In the rows, 128 means zero.
Known rows, with every step that occurs:
B/X/N/R/K: [ 97 112 108 116 150 154 115 111 189 173 139 157 122 157 131 133  68  79
 117 153 128 142 137  97 171 138 142  73 143 149 163 120 126 108]
X/N/R/J/V/D: [122  96 110 139 149 116  84 123 154 126 148  76 141 113 128 115  72  94
 127 136  96 146 201  94 135 146 102  89 142 141 146 147  71 169]
G/V/D/R: [145 179  97 137 177 149 143  92 186 136 146 136 125  82 102 110 116  95
 127 145  93 153 190  92 122 179  99 118 141 135 121 130  76 153]
Q/V/W: [148 149  83  95 176 157  79 118 208 184 148 149 148 142 117 115 102  80
 102 124 119 146 189  91 145 132 128 118 136 149 155 117  54 109]
R/J/V: [152 110 112 122 150 126  74 108 139 133 141 110 127 129 135 108 121  97
 131 119 106 142 172 105 137 134 116 110 146 127 136 107  87 151]
N/X: [164  95 108 102 165 159  93 113 168 166 134 160 119 161 109 119  84 105
 110 119 170 131 130  97 134 146 131  96 132 128 152 113 103 118]
D/V: [142 140  98 116 168 184  77  89 172 135 134 145 121 128 117 129 104 138
  91 134 158 149 187 107 142 132 112 106 137 125 159 109  89  98]
Q/V/G: [144 114  86  83 157 159  71 113 214 185 136 160 137 174 157 109 104  80
 167 120 142 131 175  99 133 115 122 105 135 132 166 123  77 155]
W/V/J/R: [172 135  78  90 194 110 105 114 192 100 139 108  90 142 144 125 106 143
  94 107 106 137 176  79 159 118 122 108 138 135 194 112  79 144]
Q/V/D/R: [146 172  87  96 188 133 106 107 227 157 143 140 142 114 116 122 115  56
 135 154 141 149 199  93 135 141 130 141 127 154 139 144  75 143]
R/N/X: [172  95 107 105 167 152  92 121 164 155 142 173 127 128 115 144  98  89
  98 119 157 132 130  91 106 167 137 129 148 125 166 114 101 125]
B/X/N/R/J: [ 95  82 113 113 133 145 104 121 143 175 148  99 125 125 121 120  58 125
 129 151 124 145 127  97 132 149 147  84 160 149 159 116 119 121]
K/R/N/X/B: [167  86 112 117 155 137  97 125 153 133 156 138  93 153 139 142  93  70
 101  93 120 141 151  75 116 183 138 134 154 152 131 120  98 138]
N/X/B/R: [182  89 130 127 166 156  69 114 167 138 140 123 139 155 104 113  63 151
 124 107 127 148 167  86 138 146 136  94 150 146 124 117  94 126]
D/V/K/R/N/X: [191 128  97 120 165 148  28 111 131 131 140 188 101 127 132 155  72  73
  68 124 153 148 139  97 132 157 135 133 134 124 188 111 125 134]
R/N/X/B: [160  92 115 115 167 144  97 111 165 125 157 138 127 123 108 132 102  86
 111 116 155 133 163  76 110 167 136 126 154 142 129 124  90 130]
W/V/J/R/N: [181 133  84  89 199 112 113 128 189  97 151 128  97 116 158 151 124 128
  82 109  91 131 190  73 135 138 125 142 148 137 211 113  82 152]
W/V: [147 152 103  97 173 149  98 105 174 120 135 143 125 129 118 132 131 135
 102 121 131 143 181 101 151 119 122 125 133 139 173 103  98 110]
G/V: [144 133 105 128 161 177 108  91 174 168 148 150 119 115 136 109  99 124
 124 105 121 151 168  97 125 163 105  88 134 124 134 107  79 135]
K/R/N/X: [184  91 106 105 156 141  98 135 155 164 146 175  95 157 145 150  90  79
  88  96 120 143 130  92 117 184 135 139 147 137 171 110 108 137]
J/V: [142 115 107 125 166 161  67 101 170 134 136 143 119 153 136 125 110  97
 124 105 114 139 173 102 154 150 108  94 134 132 158 112  93 163]
G/V/K/R: [168 152 103 140 152 150  63 105 151 164 145 169  96 137 160 119  86  77
 107  87  90 160 167  97 151 167 131  93 131 128 158 111  98 181]
D/R/N/X/B: [166 119 119 118 181 131 114 108 154 103 165 128 114  95  92 134 116  63
 125 156 166 136 177  69 114 184 141 134 161 148 125 127 100 133]
V/G/R/N/X/B: [194  94 101 114 157 133  88 121 161 117 149 143 109 117 127 115 132  91
 162 104  93 139 160  73  79 150 125 134 160 140 149 127  93 169]
W/V/D/R/N: [160 191  91 110 196 126 143 112 182  94 151 150 150  57 103 164 159  94
  96 166 102 148 207  81 119 162 122 185 143 147 174 132  80 128]
N/X/B: [152  98 117 115 165 145  88 115 174 130 146 120 122 155 102 107  90  98
 123 116 170 133 147  80 133 146 135  92 143 146 117 120  93 127]
B/R/N/X: [194  87 127 115 168 153  71 122 163 158 135 180 139 134 121 150  68 142
  99 113 118 152 148 102 113 163 142 132 147 128 174 113 111 122]
X/B/R: [158 116 126 135 169 158  82 104 181 141 153 115 145 148 134 119  90 163
 127 102  98 169 210  94 143 143 139 103 151 158 128 117  71 140]
V/K/R: [158 138  98 132 158 137  57 121 151 164 141 162 104 163 162 131  97  76
  98  96 122 153 164 101 162 152 155 114 126 138 182 113  94 184]
K/R/J: [162 119 110 115 138 127 107 133 140 166 146 120  92 167 162 115 107  99
 107 104 106 154 161 110 135 147 140 136 152 133 138 110  82 127]
Q/V/J: [142 121  85  82 181 131  61 119 245 182 145 129 111 153 161 110  90  81
 131 121 184 144 183  94 134 122 119  92 136 135 162 122  68 147]
B/R: [162 115 118 129 166 166  84 113 174 176 136 149 139 154 136 131  91 159
 117 109 106 160 190 110 138 143 137 113 140 137 167 110  83 128]
X/N: [129 117  90 114 164 169 103 109 180 167 155 119 124 118 127 143 102 116
 122 118 131 145 177  90 145 164 136  84 128 149 178 120  77 135]
Q/V/J/R: [174 115  74  79 190 124  75 121 234 168 145 113  91 157 168 117  83  93
 121 105 142 129 181  79 149 120 124  98 133 144 178 124  72 155]

Rows:
[163 183 100 139 188 109 114 105 196 110 139 146 138 127 117 124 142  27
 121 163  92 145 200  97 174 138  98 126 135 139 131 141  84 156] | J/V/D/R/K
[172 158 100 128 146 127  46 113 115 139 143 129 108 132 152 119 100  97
  79 134 129 159 172 106 149 123 141 131 149 131 158 110 101 132] | D/V/K/R/J
[186 163  80  95 199  94 117 110 201 100 137 132  97 156 154 123 127 104
  85 125  99 134 181  85 187  93 115 111 141 128 180 115  90 119] | W/V/J/R/K
[ 82  84 110 111 148 172  97 104 180 183 153 129 117 138 121 133  52 119
 118 137 127 146 141  96 147 160 149  70 136 156 178 117 116 131] | B/X/N/R
[126 115 128 129 151 131 110 110 182 163 132 171 122 180 153 114  88  68
 105 148 173 151 186 107 165 113 136  98 136 136 130 119  87 114] | N/R/K
[174 104  91 118 176 153 124 113 161 145 151 152 114 126 146 153 112 118
  87 100  94 141 181  84 129 169 145 147 148 138 171 117  89 140] | J/R/N
[166 109 129 136 170 160  86 114 170 140 159 133 149 111 137 144 105 143
 120 106  91 162 221  88 117 165 148 135 165 150 139 123  74 141] | X/B/R/N
[189  88 132 127 152 126  75 123 138 130 148  96 145 140 105  98  68 152
 140 121 119 151 157  90 121 127 138 110 171 134 100 120  85 120] | N/X/B/R/J
[179 125 120 149 162 128  66 123 158 132 131 107 168 128 129 109  92 143
 121 112  41 153 191 116 131 132 107 132 154 131 138 129  77 165] | B/R/J/V/D
[197  81 139 136 158 129  31 118 131 109 141  92 140 142 114  95  65 135
 153 114  88 149 158  91 128 134 118  90 167 133 112 113 100 148] | N/X/B/R/J/V
[173 126 109 135 166 144  32 116 144 140 147 173 108 134 182 156 112  45
  98  91  72 150 179  97 148 176 138 128 133 137 198 114 104 210] | J/V/K/R/N
[183 162  98 122 163 134 108 108 190 159 143 172 106 127 132 117 154  72
 112 110 105 149 175  95 144 118 136 125 143 137 150 109  89 108] | G/R/K
[179 135  89 121 177 129 124 109 181 150 140 157 112 173 145 123 116  97
  92 117  98 133 175  89 186 121 134 118 140 138 143 118  91 110] | J/R/K
[143 168  93 114 177 132 114 110 189 114 132 135 157 126 113 132 130 122
  87 123 100 143 190  95 140 126 110 142 130 139 164 128  80 121] | W/V/D
[170 140 124 138 172 142  94 103 195 138 150 138 153 163 130 119 109 118
 126 121  91 159 213  96 167 121 137 109 157 149 110 122  75 111] | X/B/R/K
[153 143 109 115 182 154 127 108 169 136 156 161 120  85 120 150 147  77
 119 152 147 152 191  92 117 181 143 155 150 140 164 117  85 132] | D/R/N
[147 138  98 135 172 153  76  99 163 140 143 140 138 148 118 121 115  90
 101 111  75 140 177  97 157 156 100 101 134 133 167 110  61 157] | J/V/W
[169 106  84 106 184 127 105 122 198 138 145 112  88 158 160 122  98 128
 101 103 112 137 168  80 147 139 127  97 137 124 182 123  72 166] | V/J/R
[167 136 106 135 160 130  83 119 135 131 152 107 141 130 113 102 121  96
 103 128  63 140 169 100 144 143 111 122 149 126 143 107  58 147] | R/J/V/W
[175 138 102 117 185 120 129 123 172 127 147 162 140  95  88 145 113  62
 100 159 141 128 156  86 110 184 129 159 151 135 157 144  98 139] | V/D/R/N/X
[177 140  87 113 153 172  86  99 170 124 145 165 103  88 148 139 153 127
 131 123  84 151 189  98  90 138 104 155 144 122 194 113  87 138] | D/V/G/R/N
[173 127  87 116 151 143  95 114 178 159 140 155 102 141 147 109 140 107
 161  99  85 148 169 100 118 127 120 122 135 130 183 114  79 176] | V/G/R
[163 137 114 125 167 120  94 104 137 122 147 104 115 101 120 112 133  79
 155 158 120 152 181 103 141 148 124 121 151 129 135 105  91 157] | D/R/J/V
[199  80  93 105 184 137 110 124 157 142 142 160 112 139 123 147  81 109
  87 103 113 126 133  79 118 166 139 135 146 126 171 117 107 132] | J/R/N/X
[158 136 105 135 176 140  18 102 157 134 140 163 139 139 136 126 106  71
 118 113 128 141 172  99 171 139 128  84 126 131 180 118  92 206] | J/V/K
[175 124  78 107 191 144  88 101 199 119 143 111  83 139 152 123  89 147
  85 124 128 140 191  84 151 126 107  99 134 126 186 115  82 128] | D/V/J/R
[157 101 109 116 140 126  73 116 140 130 136 110 133 160 156  97 118  99
 169 126  93 133 161 113 132 121 102 106 150 122 154 117  84 186] | R/J/V/G
[160 174 102 109 178 124  53 105 158 122 134 157 141 118 119 133 126 107
  93 132 144 145 179  96 165 113 148 117 130 130 191 112 101 151] | W/V/K
[166 142  91 101 163 132  23 116 188 183 139 168 109 163 172 126  83  40
 114  98 139 149 185  97 161 131 162 118 126 149 173 122  94 171] | Q/V/K/R
[142 128  94 116 154 174  83  99 169 135 135 150 125 155 137 116 110 133
 126 141 130 144 179 101 139 122  97 108 136 124 175 112  85 129] | D/V/G
[189 108 111 128 168 117  57 124 135 127 156 159 108 141 141 143  91  49
 100 100 128 145 148  74 128 172 161 131 150 146 152 130 104 179] | V/K/R/N/X/B
[130  70 126 129 125 123  69 128 131 124 127 120 119 177 168  91  83  87
 172 143 127 140 180 108 131 115 100  93 143 123 145 116  85 192] | N/R/J/V/G
[178 100  80 103 188 126 113 126 195 143 153 127  89 130 169 148 110 112
  88 107 108 136 179  75 117 162 129 130 146 131 192 125  77 167] | V/J/R/N
[201  85  76  64 193 118  73 132 219 156 145 146  99 140 155 133  59  78
 112 108 155 128 139  65 115 145 128 116 147 131 182 128  97 146] | Q/V/J/R/N/X
[168 203  98 142 180 129 147  95 199 135 147 162 136  97 112 106 132  59
 117 154  95 151 191  91 150 153  95 120 150 126 112 134  83 129] | G/V/D/R/K
[196 121 129 136 173 130  81 111 180 136 136 149 143 175 111 112  77 110
 123 123 121 153 169  88 164 115 130  95 156 144 110 122  96 101] | N/X/B/R/K
[123 113 111 125 152 136 112 115 184 157 149 136 120 150 143 129  87  69
 111 148 159 152 198  84 168 132 135  73 135 151 155 127  83 110] | X/N/R/K
[205  91  89 104 189 131  98 120 178 134 152 146  79 109 147 122  59 114
 102  93 100 133 128  68 109 185 101  94 154 113 166 119  98 160] | G/V/J/R/N/X
[188  77  98 117 183 138 114 111 150 107 152 121 112 132 118 136  89 110
 105 105 115 132 161  60 118 165 139 128 158 153 133 128  99 139] | J/R/N/X/B
[171  99 104 122 128 117  78 128 129 137 135 116  96 186 183 105 110  78
 161  97  54 142 153 111 143 144 105 119 145 128 159 107  84 202] | K/R/J/V/G
[107 111  91 107 159 176 103 101 185 183 151 126 122 127 117 145  91 130
 115 119  99 130 123  92 149 172 141  87 137 149 183 117 118 131] | B/X/N
[161 106 108 123 142 129  76 122 131 138 141 113  89 159 172 115 110  77
 130  95  72 151 165 111 148 151 123 123 149 132 142 104  90 162] | K/R/J/V
